Each row was made from one path, in order. Every step used is in the known rows, and no mark comes twice. Write each row's path.
Known rows
c/f: [95 -473 -99 10 190 71 60 237 259 55 24 -473 -22 77 26 29 83 27 -58 -240 -6 -24 -244 200 -130 -207 19]
a/d/t/s/f/c: [55 293 73 -89 296 266 221 160 31 15 2 -198 -91 180 -9 65 -141 -327 -74 -164 26 52 343 -108 14 -76 -104]
c/y: [102 -223 22 -43 280 48 81 201 13 51 104 -424 -32 100 -13 -35 -71 -108 -6 -194 14 55 -85 106 -126 -149 -295]
f/c/y/d: [232 -126 80 -56 493 -120 144 5 -358 -42 114 -353 -83 208 -104 30 -4 -121 1 -159 84 127 53 170 2 -46 -232]
d/t/s/y: [-135 -334 203 -131 180 341 148 48 64 197 113 -288 -216 14 61 31 -259 -165 193 -162 -65 52 266 68 -67 -194 -49]
c/y/d/a: [13 -260 21 -130 316 -62 87 207 -258 82 220 -347 -245 10 -228 103 99 -100 219 -132 -23 60 125 272 12 -217 -133]
d/y/c/f/s/t: [15 -313 -94 -133 250 300 128 10 241 92 62 -353 -37 259 -23 -60 -100 -186 1 -320 38 3 17 194 38 -2 -64]
a/d/y: [-144 -237 143 -164 118 144 62 306 372 38 137 -324 -150 199 -4 70 -151 -376 215 -224 74 -76 218 6 -215 -102 -90]
c/f/s: [33 -325 -73 -49 206 114 81 149 178 69 36 -449 -10 40 -15 -54 63 17 -52 -206 49 21 -304 141 -93 -163 -92]
a/d/y/c/f: [53 -448 -68 -30 178 153 46 266 310 -40 79 -321 -22 280 -55 3 10 -299 -32 -316 29 -64 241 -37 -42 -188 43]
t/s/f/c/y/d: [211 -108 24 6 486 13 270 -90 -351 -72 42 -345 -50 200 -124 32 38 -83 -234 -207 13 90 262 -18 195 -17 -229]
s/t/d/y/c: [46 -249 -33 -158 225 124 172 40 -95 69 51 -157 -55 450 -157 92 -106 -340 149 -223 133 -60 314 79 39 -85 -141]
a/d/y/c/f/s: [7 -300 -47 -88 187 183 70 191 224 -30 84 -318 -3 247 -83 -87 -21 -330 -26 -287 70 -40 201 -85 -3 -129 -63]
t/d: [54 -255 -8 -70 179 -75 117 186 -119 52 25 -251 -42 251 -148 100 32 -117 87 -106 130 -42 -37 45 -103 -248 -180]
t/s/f/c/y: [214 -46 -21 39 390 140 226 12 -28 -45 26 -368 58 251 -25 -44 -76 -61 -279 -203 53 68 42 14 110 -18 -272]
d/t: [-103 -56 48 -117 231 196 71 254 147 147 81 -286 -162 -25 43 79 -154 -236 161 -145 -27 48 37 255 -241 -160 -118]
y/c/f/s/t: [155 -137 -141 -88 278 209 156 -23 -30 114 15 -322 -10 163 -72 -106 34 -95 -176 -269 -3 65 -187 148 129 -72 -100]
t/s/f/c: [105 -98 -39 1 285 187 226 -11 94 -4 -21 -267 8 257 -48 40 -55 -44 -210 -173 23 8 18 125 92 -10 -103]
a/d/t/s: [-162 50 221 -147 198 252 139 298 108 130 93 -300 -248 147 -7 71 -142 -303 231 -147 4 55 375 -68 -148 -275 -154]
y/d: [-33 -338 79 -125 274 -33 121 90 -153 75 88 -299 -205 37 -124 113 71 -134 71 -168 -38 15 70 162 -67 -140 -90]
a/d/t/s/y/c: [-10 -161 186 -127 199 332 163 62 -154 125 124 -132 -193 131 -64 -37 -207 -387 62 -181 -78 67 560 -237 114 -228 -64]
y/c: [54 -300 -96 -31 222 101 88 100 10 58 51 -204 -27 182 -119 -20 -18 -178 -90 -174 -56 18 17 170 17 -139 -133]
t/s/f: [-24 -263 -31 -14 158 214 208 102 174 70 -6 -302 -61 103 -47 39 10 -78 -207 -201 -74 -42 86 20 46 -111 -112]

Write each row's path
[-1 -505 -126 -49 226 216 62 105 264 3 55 -355 10 210 -72 -68 -51 -158 -55 -276 34 -25 43 176 -9 -91 -39] | d/y/c/f/s
[33 -521 -1 -169 207 81 103 9 -195 131 180 -318 -211 -129 -194 33 144 -7 152 -164 -28 14 -51 192 129 -184 152] | c/f/s/y/d/a
[13 -352 87 -160 301 159 125 -31 -226 129 96 -332 -191 -213 -6 0 -40 -145 78 -213 -48 82 112 25 -22 -146 56] | c/f/s/y/d/t
[77 -460 -140 -41 229 50 94 95 -20 -55 16 -291 74 352 -197 -14 36 -178 3 -221 178 -59 163 26 24 -195 -77] | t/d/y/c/f/s
[-96 126 133 -161 188 174 75 357 125 113 93 -254 -189 10 21 62 -135 -401 172 -150 2 45 190 5 -221 -194 -130] | a/d/t
[84 -59 31 -151 205 13 189 79 -175 140 27 -242 -95 266 -105 111 -9 -169 145 -156 152 -11 -32 71 -35 -154 -196] | s/t/d
[28 -642 -150 14 219 176 40 161 347 -9 56 -381 17 251 -39 9 0 -131 -42 -304 -15 -62 95 218 -54 -150 65] | d/y/c/f
[92 -552 66 -125 257 55 139 -95 -198 85 97 -348 -124 -84 -78 -24 78 -46 -33 -228 -13 27 -74 -31 77 -115 38] | c/f/s/y/d
[141 -477 -9 -58 167 187 101 -52 -115 104 107 -152 -26 96 -65 -64 -122 -215 -102 -194 -86 10 19 44 101 -100 -48] | s/y/c
[-8 -293 111 -162 139 202 118 -52 -19 148 130 -262 -69 -39 -15 -100 -168 -189 58 -152 9 30 -165 29 -18 -49 -152] | f/s/y
[149 -742 -49 44 206 232 147 -53 -23 68 44 -342 -23 202 -52 -70 11 37 -175 -275 -78 16 113 -35 203 -230 89] | t/s/y/c/f
[85 -327 0 -121 191 223 118 -129 -209 110 114 -142 -17 58 -109 -155 -162 -244 -96 -162 -44 38 -26 -10 144 -44 -143] | f/s/y/c
[119 -629 -163 26 211 10 78 174 59 -59 3 -307 63 393 -153 77 70 -142 -15 -244 134 -87 219 60 -8 -253 26] | t/d/y/c/f
[101 -491 11 -75 166 182 94 2 84 99 78 -396 -11 -43 34 -100 -27 -22 -65 -226 12 0 -262 24 4 -115 2] | c/f/s/y
[-74 -260 37 -114 164 168 67 227 209 12 123 -199 -87 295 -99 10 -126 -454 83 -237 16 -55 360 -17 -57 -108 -104] | a/d/y/c
[-76 -282 12 -185 216 -18 80 181 -141 132 171 -243 -298 1 -254 178 128 -110 287 -106 -52 2 76 374 -17 -216 13] | y/d/a
[241 -144 -181 -78 271 50 190 -29 -311 58 -31 -245 36 312 -191 -38 102 -107 -143 -216 136 22 -76 -19 181 -177 -138] | y/c/f/s/t/d
[84 -315 83 -77 378 -82 123 106 -276 29 124 -386 -157 56 -107 40 45 -122 21 -184 -6 75 116 47 -46 -153 -242] | c/y/d
[-7 -90 69 -69 412 144 236 106 -243 52 50 -339 -197 -65 -72 80 -10 -211 -126 -210 -106 77 491 -83 48 -146 -221] | c/y/d/t/s/f
[145 -430 -137 -65 241 92 150 81 31 25 10 -291 8 433 -114 92 25 -177 30 -299 126 -71 185 64 67 -167 9] | s/t/d/y/c/f
[-183 -149 127 -107 237 270 134 204 154 157 63 -350 -228 103 23 87 -168 -138 221 -144 -27 67 248 200 -158 -227 -116] | d/t/s
